Each row was made from one walk, in order. Every step used is in the known rows, and no mark comes twice. Write each row's walk.
Known rows:
misaf, gusot, risi: [-26 -19  -1 -24  -4  16 -13  -3  21 -11 -25   4  18  10 -32   8   2  18
 -13]
misaf, gusot, risi, nebap, dezo: [-26 -13  -4 -30   1  21 -10  -6  20 -10 -28  12  17  13 -28   4   1  21
 -21]
dezo, nebap: [ -3  -9   2  12  18  -2  -6  13 -22   2 -14   4  12   3  -2  13  -4 -11
   2]
misaf, gokelaz, dezo, gusot: [ 26 -23   0  -6   7 -32 -11   9  -7 -26 -23  10 -15   7  13  42 -10   8
   6]
firi, misaf: [  2 -14  14 -17  -5   4  -5   1  10 -17  -9  -1   2 -10  -4  -2 -13  -3
  16]
gokelaz, dezo, nebap, risi, gusot: [ -1 -21  10  21  17 -20   4  31 -41   0  -8  14 -11  12  19  12  -8  -3
   8]
risi, nebap: [ -2 -10 -14 -15   3  -4 -11  -2  -4 -21 -17  18  -6  -1  -1  10  -7  10
 -10]
dezo, nebap, risi, gusot, misaf, gokelaz: [  1  -2   9  26  20 -12  -7  18 -28   1  -1  11 -18   0  12   8 -22 -14
  18]
firi, gusot, risi, nebap, dezo: [-33 -25   5 -31  -3   7  -7   1  11  -7 -16  16  13   5 -13  -2   4  17
 -17]
firi, misaf, gokelaz, dezo, nebap, risi, gusot: [ 16 -14  23  -2   9 -14  -2  20  -3 -15  -4   7 -22   0  24   7 -24  -8
  19]
risi, nebap, dezo, gusot: [  2  -6 -16 -15   3   2  -6 -14  -6 -17 -22  20   2   2  -7  14  -7  14
  -6]
firi, misaf, gokelaz, dezo: [ 19 -17  21 -19   4 -12  -4  14   8 -23 -14   3 -11  -2  16  12 -17  -2
  12]
risi, gusot, firi, misaf, gokelaz, dezo, nebap: [ -4 -10  14  12   0 -12  18  24   0  -6   2  -2 -17 -16  11 -11 -15 -22
  20]
risi, gusot, misaf, gokelaz, dezo: [  4 -12   2   6   1 -22   9  15  -5 -20  -2   0 -26 -14   5  12 -17 -20
  20]
firi, gusot, misaf: [-20 -10  26 -18  -9  12  -8   0   7  -6 -11  -6  15 -15 -12 -11  -5   1
   8]
risi, nebap, dezo: [  0  -6 -11 -21  10   1   0  -4  -6 -17 -24  20   1  -1  -5  10  -7   9
 -12]
gusot, misaf: [ -2  -1  12 -10   2   1  -5   1  -1 -17 -12  -3   2 -16 -13   7 -12 -10
  15]
gusot, firi, misaf: [ -8  -4  25 -13  -8   7   6   9  17  -8  -9  -5   7 -23  -7 -20 -11  -7
  16]
gokelaz, dezo, nebap, risi, gusot, misaf: [ -1 -15  17  20  18 -16   4  31 -40   0  -6  12 -11   9  19   8 -10  -7
  11]
misaf, gusot, risi, nebap: [-27 -15  -5 -28  -2  18 -16  -4  21 -13 -24  11  14  13 -26   4   1  21
 -20]

Write each row's walk:
[-16 -12  14 -31  -7  24 -11  -2  28 -13 -13   4  10   3 -12 -11 -10  10
  -2] -> firi, misaf, gusot, risi, nebap
[ -9 -10  28 -21  -4   4 -10   3  11 -11 -14  -5   7 -14  -5  -1  -9   1
   7] -> firi, gusot, misaf, gokelaz
[  3  -9   5  13   8 -19  10  19 -11 -14   0   0 -23 -11   9  11 -17 -24
  19] -> risi, gusot, misaf, gokelaz, dezo, nebap
[ -1  -2 -10 -15   2   5  -2 -11  -2 -13 -21  18   3  -3  -7   7  -8  11
  -5] -> risi, nebap, dezo, gusot, firi
[ -8  -3  15  26  13  -3  -1  19 -23   8   2   9 -11  -4   9  -9 -20 -14
  20] -> dezo, nebap, risi, gusot, firi, misaf
[  1 -12  14  12  -2 -22   1  17 -12 -14   1  14 -37 -12  14  -4 -27   0
  28] -> nebap, risi, gusot, firi, misaf, gokelaz, dezo
[ -8 -11   2  16  -6 -18   0   9 -14 -12   0  14 -30 -16  -1  -5 -22   1
  27] -> nebap, risi, gusot, firi
[ 13 -19  11 -22   2 -10 -11   8  12 -24 -10  12 -13   7  17  16 -16   5
   6] -> firi, misaf, gokelaz, dezo, gusot, risi, nebap
[  6 -12  -8  -8   1  -1   2 -17  -6 -12 -25   8  14  -3 -22  23  -5   8
  12] -> nebap, dezo, gusot
[  7   0  -2 -19   4   4  -3  -9   6 -16 -19  17  -3  -3   2   7 -14   9
  -2] -> risi, nebap, dezo, gusot, firi, misaf, gokelaz
[ 14  -3  22  -5  18 -13  -4  19  -9 -15 -15   0  -7  -5  11  20 -16 -14
  10] -> gusot, misaf, gokelaz, dezo, nebap
[ -4 -18 -13 -13   3  -3   0 -15  -1 -13 -24  14  13   5 -25  26  -3  10
   5] -> nebap, dezo, gusot, risi
[-17  -2  17 -16 -10  24  -3  -1  22  -4 -25  -9  22 -10 -28 -14  -3  11
   0] -> misaf, gusot, firi
[  0   0  -3 -18   0   9  -2 -11   3 -13 -18  16   3  -4  -4   0 -11   9
  -1] -> risi, nebap, dezo, gusot, firi, misaf
[ 18 -15  14   9  19 -31   1  30 -18 -13 -15  11 -24   4  25  23 -17  -6
   7] -> misaf, gokelaz, dezo, nebap, risi, gusot, firi
[  5 -19   6   2  -3 -14  -6   6 -19 -15 -13   5   1   4   3  22  -3   6
  14] -> gokelaz, dezo, gusot, misaf
[ 20 -17  17 -15  -1 -11  -8   7   8 -23 -12   3 -10  -1  15  16 -18   1
  17] -> firi, misaf, gokelaz, dezo, gusot
[  2 -20  13   0  -8 -11  -1  10 -10 -10 -11   3   3   1   5   9  -3   8
  14] -> gokelaz, dezo, gusot, firi, misaf
[  6 -27  -2   3  -4 -19  -6   6 -21 -15 -16   9   1   9   2  26   1  13
   9] -> gokelaz, dezo, gusot
[ 15  -5  20 -13  12 -15  -4  14  -3 -22 -16   0 -11  -8   7  21 -16 -10
  11] -> gusot, misaf, gokelaz, dezo
[ -5  -8   2  29  16 -10  -5  16 -32   4  -2  13 -13   2   6   6 -17  -9
  16] -> dezo, nebap, risi, gusot
[ -9  -9  36  -9   4   1 -10  14  -5  -2 -10   1   1  -6   8  -3 -12   1
   8] -> firi, gusot, misaf, gokelaz, dezo, nebap, risi
[ 18 -24  -6 -12   9 -31 -14  10  -4 -28 -21  18 -18  14  15  42  -9  12
  -4] -> misaf, gokelaz, dezo, gusot, risi, nebap
[ -1  -2  16  25  16  -8  -3  21 -20   4   1  10 -17  -3  15  -3 -23 -14
  20] -> dezo, nebap, risi, gusot, firi, misaf, gokelaz
[ 24 -24   5 -12  14 -33  -5  20  -8 -27 -26  10 -16   5  15  37 -10   3
   0] -> misaf, gokelaz, dezo
[-21 -23 -17 -28  11  -6  -4   1   5 -18 -19  28   0  13 -13  19   0  11
 -21] -> gusot, risi, nebap, dezo
